What can hang from each mark
rirelep: dofu puregu rofo
lazaf: puregu
dofu: rirelep zonom
rimik: fopat
puregu: rirelep
zonom: dofu fopat zoku
rofo: rirelep
fopat: zonom

Each row was made from one small tree. The marks that hang from a mark follow it in brackets, in alphabetical order. Every link used is in the known rows. Write each row's tree.
Known rows
puregu(rirelep(dofu rofo)): [ 36  -2 -16 -13   8 -25  18  13 -12 -20   1 -11  23  -1  20   9  29 -12
 -22 -24   9  12 -18  20]
rofo(rirelep(dofu puregu)): [ 36  -7 -26  -1   6 -36  29  -1  -5  -3   8 -19  41   0  53   0  28  12
  -8  -5   3  43   5   4]
lazaf(puregu(rirelep(rofo))): [ 28  -5  -8 -14   5 -29  22  25  13  -9   3 -17  14  -2  29  -4  21  10
 -11 -23  10   8 -38  18]
puregu(rirelep(dofu(zonom) rofo)): [ 34  -1 -13 -19  12 -21  20  15  -6 -19  -5  -5  25 -15  21  10  27 -13
 -19 -23   8  10 -15  21]
puregu(rirelep(dofu(zonom))): [ 36  -4 -14 -22  12 -24  27  26 -14  -6 -11  -2  28 -12  28  12  24 -18
 -12 -24   3  15  -7  15]
rimik(fopat(zonom)): [ 28   0 -10   1   1 -29  33  -6   9 -10 -25  -8  26  -2  16   6  14   2
  -9  -7  -5  -4 -12  -1]
puregu(rirelep): [ 33  -8 -13 -18   9 -23  18  20  -5   0 -20  -6  18   4  22  14  14  -9
 -10 -20   6  12 -23   7]
fopat(zonom(zoku)): [ 30  -3  -7 -28   3 -16  20  -8  -2  -4 -22 -22  14  10  25  13  22  19
 -14  -3   1   4 -35  -1]
rirelep(dofu(zonom) puregu rofo): [ 34   4 -10 -20   9 -29  28  -1   3 -14   1 -26  40 -28  37  -6  44  -6
 -28 -13   4  16   9  24]
fopat(zonom(dofu(rirelep(rofo)) zoku)): [ 46   3  -7 -53  -7 -31  -3  -9   6  -9 -22 -29   5  18  12  13  26  18
 -23   5  19  -8 -34   9]
fopat(zonom(dofu(rirelep) zoku)): [ 50   0  -8 -56  -6 -32   2  -2   1   0 -25 -27   7  20  16  15  26  14
 -18   5  15  -4 -27   6]
lazaf(puregu(rirelep)): [ 30  -9  -8 -19   5 -33  26  34   8   1  -2 -12  17   0  34  -3  19   5
  -3 -24   6  10 -32  14]
puregu(rirelep(rofo)): [ 31  -5 -12 -13   9 -21   9  11   1 -15 -15  -9  17   0  15  13  18  -3
 -19 -18  12   8 -32  13]
lazaf(puregu(rirelep(dofu))): [ 35  -5 -11 -18   6 -34  32  36  -4  -4  11 -14  24   0  41  -6  29   0
  -8 -28   3  15 -22  20]
zonom(dofu(rirelep(puregu))): [ 54   0 -10 -50  -9 -53   1  18   8   9 -22 -30  22   8  23   6  31  -5
 -17  -2  20   6  -1  15]
lazaf(puregu): [ 26 -10  -5 -15   3 -36  28  26   8   7  -3 -18  21  -8  39  -6  25  12
   3 -19   1  12 -35  11]
dofu(rirelep(puregu rofo) zonom): [ 43  -4 -12 -43  -5 -33   8  10  18  -5 -33 -26  19 -29  13  12  37 -13
  -5 -12  10  10  -7  18]
rimik(fopat): [ 25 -10  -4   1  -1 -41  27   8   4  -8 -20  -5  24 -10  19   7  14  -8
  -5  -7   4   9  -6   1]
zonom(dofu(rirelep) fopat zoku): [ 52  -7  15 -75 -19 -57 -18  26   4  12 -24 -15 -18  16  36  14  30   4
 -15  22  39   8 -34   4]
dofu(zonom): [ 28  -7  -7 -26   9 -26  22  12   7   6 -34  -3  28 -29  26  14  17  -5
   4 -10   0  10 -22   6]
rimik(fopat(zonom(dofu))): [ 31   5  -6 -10  -1 -38  23  -4  12  -9 -23 -10  26   7  18   3  13   7
 -20   1   5 -11  -7   5]

Write each row's tree
[ 42  -8 -12 -41  -3 -32   4  12  11  -7 -36 -15  13 -32   4  22  31 -13
   5 -11   8   5 -26  14] -> dofu(rirelep(rofo) zonom)
[ 39   2  -9 -25   7 -31  37  11  -6   2  -8 -22  44 -22  47  -4  40 -12
 -17 -15  -3  24  20  17] -> rirelep(dofu(zonom) puregu)
[ 51   4  -7 -58  -8 -34   4  -2   6   0 -24 -36  11  22  21   9  29  15
 -26   7  17  -2 -14   9] -> fopat(zonom(dofu(rirelep(puregu)) zoku))
[ 32  -4 -10 -13   3 -32  27  26   1 -14  16 -17  21  -3  35  -8  33   2
 -14 -27   7  10 -29  23] -> lazaf(puregu(rirelep(dofu rofo)))
[ 36  -6   5 -39   4 -34  19  18 -14   2  -9  -5  14 -18  48   9  36  -7
  -8   1   8  20 -15  10] -> rirelep(dofu(zonom(fopat zoku)))
[ 30  -6  -4 -28   8 -28  16   1  -7 -18   0 -16  21 -25  24   8  37  -4
 -18  -6  13  14 -18  18] -> rirelep(dofu(zonom(zoku)) rofo)
[ 35   5 -12 -11   3 -31  25  -3  -4 -18  10 -33  38  -9  38  -8  49   0
 -33 -16   4  20   5  25] -> rirelep(dofu puregu rofo)
[ 41  -2  -3 -32 -10 -44  14  -1   9 -12 -23 -19  10  12   9  10  17   3
 -18   8  16  -5  -5   3] -> rimik(fopat(zonom(dofu(rirelep) zoku)))
[ 46 -11  -2 -57  -7 -34   2   7  16  -8 -29 -35   6 -21  12  14  35  -7
 -11   0  23  17  -7  17] -> dofu(rirelep(puregu rofo) zonom(zoku))
[ 52   3  -9 -49 -10 -51  -5  11  13  -3 -18 -32  18   5  18   5  34  -1
 -25  -1  25   1  -8  18] -> zonom(dofu(rirelep(puregu rofo)))
[ 33  -5  -9 -22   9 -32  33  36   1  -2   5 -11  25 -12  40  -5  25  -4
  -4 -26   2  12 -18  21] -> lazaf(puregu(rirelep(dofu(zonom))))
[ 32 -10 -18  -9   7 -34  23   5  -4   0  -4   7  27 -16  54  12  21  10
   6   1   2  34 -19  -2] -> rofo(rirelep(dofu(zonom(fopat))))
[ 48  -6 -11 -46  -6 -36  15  21  11   8 -40 -26  22 -25  19  13  32 -18
   4 -12   4  17   2  12] -> dofu(rirelep(puregu) zonom)
[ 30   1  -2 -21   6 -29  17   7  -2 -13  -5  -1  22 -30  38   5  40  -6
 -13  -7   6   8 -25  17] -> rirelep(dofu(zonom(fopat)) rofo)
[ 37   4  -3 -44   1 -28   8  -7   3   1 -21 -22  16  21  26   8  18  21
 -25   7  14  -6 -31   4] -> fopat(zonom(dofu zoku))
[ 31  -3   5 -35   2 -30  10   5  -5 -15   0  -7  11 -25  38   8  40  -3
 -17   4  16  13 -28  17] -> rirelep(dofu(zonom(fopat zoku)) rofo)
[ 51 -10   2 -66 -13 -51 -18   6   3  -6 -16 -32  -3  11  11  14  30   5
 -21  12  39   5 -28  15] -> zonom(dofu(rirelep(rofo)) zoku)
[ 40   4  -3 -29   4 -35  31  18   0   5 -10 -15  33 -21  60  -5  42 -10
 -16  -7   0  23  12  17] -> rirelep(dofu(zonom(fopat)) puregu)
[ 45 -14   6 -66 -11 -39  -3  29   6   9 -39  -8 -11 -19  26  26  31 -12
  10   7  18  15 -31   3] -> dofu(rirelep zonom(fopat zoku))
[ 51   6   3 -55 -18 -56 -13  20  17   3 -22 -18   2   7  38   1  38   3
 -22  11  29   0 -20  15] -> zonom(dofu(rirelep(puregu rofo)) fopat)
